Known rows, with every step that occurs:
H, Z, F, P, E: [ -6  -1  -3   2  10   1   6 -33   2  -3   3   2  11 -11   5  14  -8  -5
  -5   8   9   1   5   4 -12   4   7 -16   7 -11  22  33   2  10  25  -3
   0  -1  -6  17  15  -1  14   0  -3  -5  11   6  14]
J, Z: [  3   4   3  -4  17  -4  -2   9  -4   0  -2   3  -2  -6   2   6  17 -13
   1  -3   3  -5   0   1 -21  -2   4  -2  -3  -1   9   3   9   7   7  -8
  -7  13  12  16  -6   6  -1  -6   0 -10  -6   9  -1]
H, Z, J: [  1   4  10   5 -13   1   5 -12   3  16   3  13   9  -9  11   3 -13   2
   9   0  14   2   2   3   2  -2   7  -6  15  -5  -2   4  10   6  11   6
  -2   3  -6  12   7   6  -7  13 -12   2   0   4   3]
E, P, H, Z, N: [ 23  -3   8  -4 -24 -10  14 -21  -4 -13   8   1   7 -20   0  11 -23   2
   5  -7   5  -3  -3 -24  -7   5  13  -4  30  -9   5   4   6  10  10 -10
   4   7  -9  25 -30 -14 -24  -3   4   2   5   8 -10]
P, E: [ -4   4   5  -1 -10   2   0  -4  -5  -3  -2   2   2  -9   6  11  -8  -3
  -3  -1   2   1   6   2 -10  -3   4  -7  -1 -12   3  22  10   7   9  -5
   3   0  -5  11   9  -4  -1   9   5   1  -7   7  -6]
Z, B: [ -1   5   3   1 -23   2  -2  10  -9  -3   5   2   0  -2   9   9   1   5
  -4   8  -2  14   4 -10  -6  -5   3   2   0  -6   2  -1  10   4  12   2
   1   3  -3  -4  -6  -1  -3  10   6  -1  -7   8  -8]
R, Y: [  2   4   5  -4  -6   8   2  21  -6 -13  -3  -2   6 -20   5   3 -12 -10
  -3 -19  11   2   1   0 -14  -5  -1  -6   3  -9   1   1  12   2   9  -6
  -4  -3   7  10  -1  -4  -3   3   5   2  -7   4 -14]
Z, E, P: [ -4   1   4  -5   2   2   1   2   3  -1   3  -9  -4 -13   6  21  14  -1
   0   1   1 -12   1  -5 -18  -2  10 -10  18  -2   6  -2  -3   1  12  -5
   2   7   1  15   7 -14 -17   9   9   9  -8   9  -7]
F, Z, Y, R, T: [ -5   6  -6 -13  37 -10  10  29  -1 -22  14  -9  -5 -15  -1  -5 -18 -18
  -7 -18   0   2  -3 -14 -19  -8  18  -7 -15  -7  12   9  11   5  11  -1
  -4   1  -8   6   3   2  36   3   1 -16 -14  11 -16]
J, Z, H: [ 10   5   4  -3  21  -2 -14  12  -5  -1   1  -9  -4 -16  -2  11  21 -11
   0 -12   2   0   3  -9 -19  -6   2  -5   0  -5   9   4  15  -7  10 -14
  -1  16  11  18 -21   5   5   1 -11 -10  -1   9  -3]
T, Z, J: [  0   7   5  12   4  -1  -1  24   3  21   4   4  -2 -22   7   0 -17  -1
   7   2   3  -1   0   1 -18  -1   1  -9   9  -7   3  -9   6   1   3   6
   4   8   2  -1  12  -1   9  14 -17   2  -2   4  -2]
F, Z, E: [ -8   4   2  -4  15  -6   4   1  -3  -9  15  -8   1  -7   2  14   4  -5
  -2   2   2 -10  -4   5 -16  -2   5 -15   1  -7  10   5   7   0   6  -3
   2  -2   5  18  11   5   5  11  -8  -1  -7  13  -1]
T, Z: [  3   7   5   7  12  -3  -2  13  -5   0   2   2  -2 -16   2   2  -8 -11
   0   1   1   1   1   0 -21   2   0  -8  -2  -5   2  -6   7   6   0  -4
  -2   7   3   0  -3  -1  10   7  -5  -2  -5   1 -11]
H, Z, E: [ -2   3   9   3   7   1   1 -28  -5  -4   7   5  10  -8   7  14  11  -6
   0   0  12  -9   4   1   3  -2   8 -15   7  -7   0   3  13   3  12  -8
  -2   5 -10  16   6   6  -9  12  -4   6  -6   1  -9]
H, Z: [  3   4   9   0  -4  -3   2 -23  -5  -4   3   8  10  -3   5   5  -5  -5
   1   0  12   3   3   1   0   0   6  -5   3  -5  -3   8  14  11   9  -5
  -9   3  -5  13  -7   5  -4   4  -2  -3  -4   1  -8]
T, Z, Y: [ -3   8   7   3  21   2  -1  20  -7 -10   6  -2  -3 -22   1   0   2 -17
  -5  -8   4  -4   4  -5 -19   2   0 -13  -5  -7   4  -7   9   2   3  -8
  -1   6  -2  -7  -1  -1  18  17   1   2 -12   5 -36]
T, Z, F: [ -3   7   9   9  28  -1  -5  15  -7  -5   8 -10  -1 -16   2  -2  -3  -7
  -4   8  -3  -2  -1   1 -19   4  -1 -12  -1  -7   3  -8   4   4   2   1
   4   8   6  -3   4  -1  12  -4   0  -7  10   6   8]
P, H, Z, F: [ 18   1  12   3   9   0  10 -19  -7 -12   5  -2  10 -18  -4   7  -6   0
  -3 -13   7  -1  -3  -3   4   4   8 -11   6 -12   3   7  12   7   9  -4
   2   1  -4  14 -14   1  -6  -3  -5  -8  14   6  13]
R, T, Z, E, P: [ -1  10   6   2  31  -2  -2  22   6  -3   7  -8  -4 -30   3  19  -6 -15
   0  -5  -8  -7   4 -10 -37  -1  12 -17  15  -8   6 -15  -6  -5  10  -4
  -1  14 -12   9  14 -19  20  10   1  14  -3   4 -11]
Z, Y, R, T: [  1   8  -4  -9  29   0   3  31  -3 -12   2  -6  -6 -18   5  -8 -13 -18
  -9 -19   1  -2   0 -15  -9 -12  21  -3 -15  -6   4   2  14   5  16  -7
  -2   6 -16  -1   2  -4  27   4  11  -7 -15   8 -21]
P, H, Z, N: [ 24   1   9   1 -22 -10  12 -20 -13 -11   6   7  11 -15   1   4 -26  -1
   1 -10   3  -4  -5 -15   4   5  10  -4  12 -11   1   4  20  11   9 -12
   5   3 -12  20 -25   3 -11  -4  -5   0   5   6 -10]
E, P, H, Z, B: [ 16  -3   9  -1 -23  -2  15 -18   0 -12   8   5   8 -24  -1  24  -3   8
   0 -10   8  18   5 -23  -8   1   8  -2  27 -10   5   3   1   6  10  -1
  -3   7 -10   8 -30 -15 -22  16  -4   1  -1   4 -13]
Y, R, T, Z, F, P: [  3   8 -15   3  58  -9   1  29   5   2   4  -7  -5 -21   0  -4 -20 -16
  -9   1  -6   2  -8  -7 -32  -5  14 -10  -7  -6  23   1  -1  11  20   1
  -1   7  -7  -1  10  -8  50 -10  -9 -17   8   3  16]
P, H: [ 21   3   4  -2  -8  -1   8   9  -5  -3  -4   0   2 -18  -4   7  -5  -2
  -1 -20   2  -2  -5  -3  -4   0   4  -4   0 -10   5   3  14   6   6  -8
   2   0   2  13 -16  -7  -2   7  -4  -3  -2   6  -3]
B, Z, N: [  4   5   0  -7 -13   1  -2 -26  -8  -6   2   7  -3  -5  10  -3 -25  -5
  -4  11  -6  -7  -2 -11  -9   3   0   0  14  -6   3   6  13   5  10 -12
   7   4   4  16  -7   8  -8  -9  -2  -5   2   1 -12]
Y, R, T: [  6   7  -5  -6  21  -6   1  24  -3  -1  -2   0  -4 -10   5  -4 -17 -11
  -3  -8  -4   3  -3  -9 -10 -11  17   4 -11  -5   4   3  12  10  11  -3
  -5   6 -12   6  -1  -3  19  -4   4 -13  -5   3   0]
T, R: [  3  13   3  -4  13  -3  -1   4  -2  -4   1   0  -2  -5   1   0   0  -3
  -3  -1   2   1  -3 -13  -1 -10   7  -2  -1  -2   3  -1  13  13   4  -5
   0  -1   4   8  -1  -3  38   1   4  -4  -4   4  -5]
E, P, H: [ 20  -1   3  -8  -9  -3  12   9   1  -5  -3  -5  -1 -24  -4  16  -3   1
   1 -18   3  -1  -4 -10 -18  -1   7  -4  16  -6   6   4   2   6   8  -4
   1   4   5  16 -22 -22 -16   8   3  -1  -3   7  -4]

Rows:
[ -2   5   3  -6  18  10  -3 -23  -2  -7   2  -3  -2  -7   5   2  -3  -4
 -11   5  -1  -4  -1  -1  -8   3  -2  -8   6  -5   5   8   8   3  11  -1
   5   3  13  10   4   6  -4  -7  -3 -13   9   1  13]  B, Z, F
[ 21  -3   6  -4  -6  -5  16 -21   3  -9   3   4  10 -26  -5  16  -6  -1
   2 -16  13   1  -2 -11  -9   4   8  -8  22  -8   5   6   3   9   9  -7
  -6   5  -7  21 -25 -16 -20   8  -4   0   1   2  -7]  E, P, H, Z
[ -7  -1  -7  -1   8   3   3  -4   1   0  -1  -8   3 -11   6  13  -5  -2
  -8   7  -1  -2   1   6 -19   0   5 -13   1  -9  24  29   1   8  25  -3
   6  -4   2  13  18  -6  19  -2   5  -4   7  10  17]  Z, F, P, E
[  5  10  -3   3  40 -10  -1  30  -2  -1   3   2  -5 -21   1  -6 -22 -19
  -1  -8  -5   5  -3 -10 -24  -6  13  -5  -9  -8   4  -8   9  10   5  -3
  -5  13 -12  -1   1  -4  31  -3  -7 -12  -5  -4  -6]  Y, R, T, Z
[  5  14   6   6  22  -5  -5  28  -6  -4   3   2   1 -22   2   1 -20 -17
   0  -5  -7   4   4  -2 -27  -2   6  -9  -7  -8   2  -5   8   3   7  -4
  -4  10  -8   2   3  -5  37   6  -3   2  -1   0  -8]  R, T, Z
[  1   8  -6 -14  37   6   2  -2   2 -14   2   3  -7 -20   3  -8 -15 -22
 -13 -17   2  -3  -2 -19  -9  -8  15  -5  -3  -6   8   9  14   4  16  -9
  -2   7 -10   2   1   5  23   2  -5 -13 -14  -3 -23]  B, Z, Y, R, T
[ -1   6  -7   7  29  -4  -1  15   1   4   3  -7  -2 -16   0   3  -1  -9
  -8  10  -3  -1  -4   5 -29   5  -1 -14  -1  -4  22   1  -4   6  15   0
   1   2   9   2   9  -4  30  -3  -8  -7   9   5  10]  T, Z, F, P
[ -2   5  -3   2  37  -3   3  22  -3  -8   7  -2  -9 -23  -1  -8  -2 -21
  -9  -8   6  -4  -3 -15 -15  -4   8 -10  -6  -5   5  -6  11   8   2  -7
  -1   9  -5 -11  -4   0  11   8  -2 -12 -17   4 -33]  T, Z, Y, R
[  2   9   4  -6  14   5   3  19  -2 -16   0  -2   2 -22   3  -2 -10 -10
  -7 -16  13   5   0 -15  -6 -12   3  -4   4  -9   4  -2  13   6   4  -4
  -1  -5   6   8   2  -5  34   0   3   2  -4   1 -15]  T, R, Y
[ 15  -1   4  -5   1   0   9   5   3  -2   1 -10  -2 -27  -2  26  10   0
  -1 -18   1 -13  -6 -10 -13  -1  11 -14  22  -9   8  -1   1  -1  11  -8
   6   5  -1  19  -9 -21 -22  12  -1  10  -7   9  -7]  Z, E, P, H
[  4   8  -3 -11  51  -4   2  36  -2 -14   2  -4  -9 -20   0  -5   6 -28
  -5 -19   1  -5  -1 -16 -21 -12  22  -2 -15  -2  12   4  12   6  15  -9
  -8  19  -6   4  -3   2  26  -7   8 -16 -16  10 -20]  J, Z, Y, R, T
[ -1   3  -4  -9  41  -4   2  21  -2 -10   4  -2 -11 -15  -1  -5  23 -21
  -7 -11  10  -7  -3 -13 -15  -8  14  -3  -8   0  12   5  12  10  10 -10
  -6  16   5   3  -8   6  -1  -5   5 -21 -22  12 -23]  J, Z, Y, R
[ 20   2  11   6 -15   1  14  -9   3  13   1   9  11 -25   1   7 -17   6
   9 -19  14   1  -3  -1   6   0   8  -8  15 -12   1   6  14   6  10   1
   2   2  -9  14  -9   2  -7  16 -23   2   3   3   3]  P, H, Z, J
[ -2   3  -9  -2  12  -1   1   8   1   3  -2  -8   1  -3   5   4   2  -3
  -7   5   0  -6  -6   7 -17  -3   4  -7  -3  -1  19   8   0   9  24  -1
   3  -2   9   9   9  -3  19  -4   3  -6   9  12  17]  Z, F, P
[  1   0  -5   0  13  -3   6 -23  -1   0   3   1  11  -5   4   5  -1  -5
  -5  10   9   0  -3   5 -11   2   5 -10   4  -3  19  14   4  11  24  -1
  -3  -2   0  15   3   2  16  -5  -3  -6  11   7  15]  H, Z, F, P
[ 12  10  -2   6  44  -9 -15  31  -2   0   5  -7  -6 -28  -2  -1 -18 -19
  -4 -17  -7  11   1 -23 -21  -9  14  -8  -5 -11   5  -7  16  -4   7 -10
   1  15 -15   0 -13  -3  35   2 -19 -12   0  -1  -7]  Y, R, T, Z, H
[  0   8   7  10  -3  -3  -4  16  -8  -2   8   5  -1 -14   6   9  -3  -2
  -3   8  -3  16   6 -11 -20   0  -1  -5   3  -9   3  -9   6   1   3   2
   0   8  -3 -12  -8   0   6  15  -7  -1  -7   3 -17]  T, Z, B
[ -6   3   0   0  -6  -6   7  17   4  12  11  -1   1 -10   7   4 -18   6
   7   0   5   0  -5   7 -16  -4   1  -6   7  -6   9   5   7   0   5  11
   3  -3  10  15  12   5   3  11 -16  -5  -1  14  11]  F, Z, J
[ 16  -5  -1  -9  19  -4  20 -10   6 -19   6  -2   2 -32  -7   5   2 -10
  -4 -28  19  -2  -6 -27  -2  -2  20 -10  17  -5   8   7   4  13  10  -9
  -4   8 -12   9 -27 -12 -21   8  -1 -12 -13   4 -26]  E, P, H, Z, Y, R
[ 16  -5  12  -3   8  -2  12 -18   2 -14   7  -9   8 -24  -4  15  -3   3
  -2 -12   7   3  -1 -14  -8   5  10 -11  24  -9   7   3   1   7  11   0
   1   6  -1  19 -19 -15 -20  -3   5  -5  16   7  14]  E, P, H, Z, F
[  0   6   0  -2  -6  10   1 -13   7  18  -2  10  -4 -12  10   3 -16   4
   1   0   8  -4  -2   1  -7  -2  -2  -5  17  -7   5   6   9   0  12   2
   4   3   6  10  11   7  -7   7 -22  -3  -1  -1   3]  B, Z, J
[  2  10  -7   4  39  -5  -1  26   0  -1   2  -7  -1 -22   3   4 -17 -15
  -8   0  -8   1  -1   1 -36   1   8 -13  -5  -7  22   2  -3   3  22   0
   0   4  -2   2  14  -9  56  -4  -6  -2  12   2  13]  R, T, Z, F, P
[ 18   0   0 -11  27  -4  19   4   4 -20   5  -3   3 -36  -8   6 -13 -15
  -5 -36  12   1  -3 -30 -10  -5  27  -8  12 -10   9   6   5   8  15  -9
  -6  11 -23  10 -20 -17   8   8   3  -7  -7   4 -23]  E, P, H, Z, Y, R, T
[ -1   4  -5  -7  19   0   5  18  -5  -8   2  -5  -7 -11   3  -7   5 -14
  -9 -10   8  -4  -5 -12  -2  -8  13  -2  -9  -2   5   4  13  11   9  -8
  -1   3  -5  -3  -5   1   3   5   8 -12 -18   9 -25]  Z, Y, R
[ 17  -1   5  -7  25  -3  10   9   5  -4   1  -8  -6 -32  -8  27  29  -8
   3 -21   3 -17  -4 -14 -25   0  12 -14  21  -7  17  -1  -1  -1  10 -11
   1  16   8  25 -12 -14 -22   3  -4   3  -5  13  -3]  J, Z, E, P, H
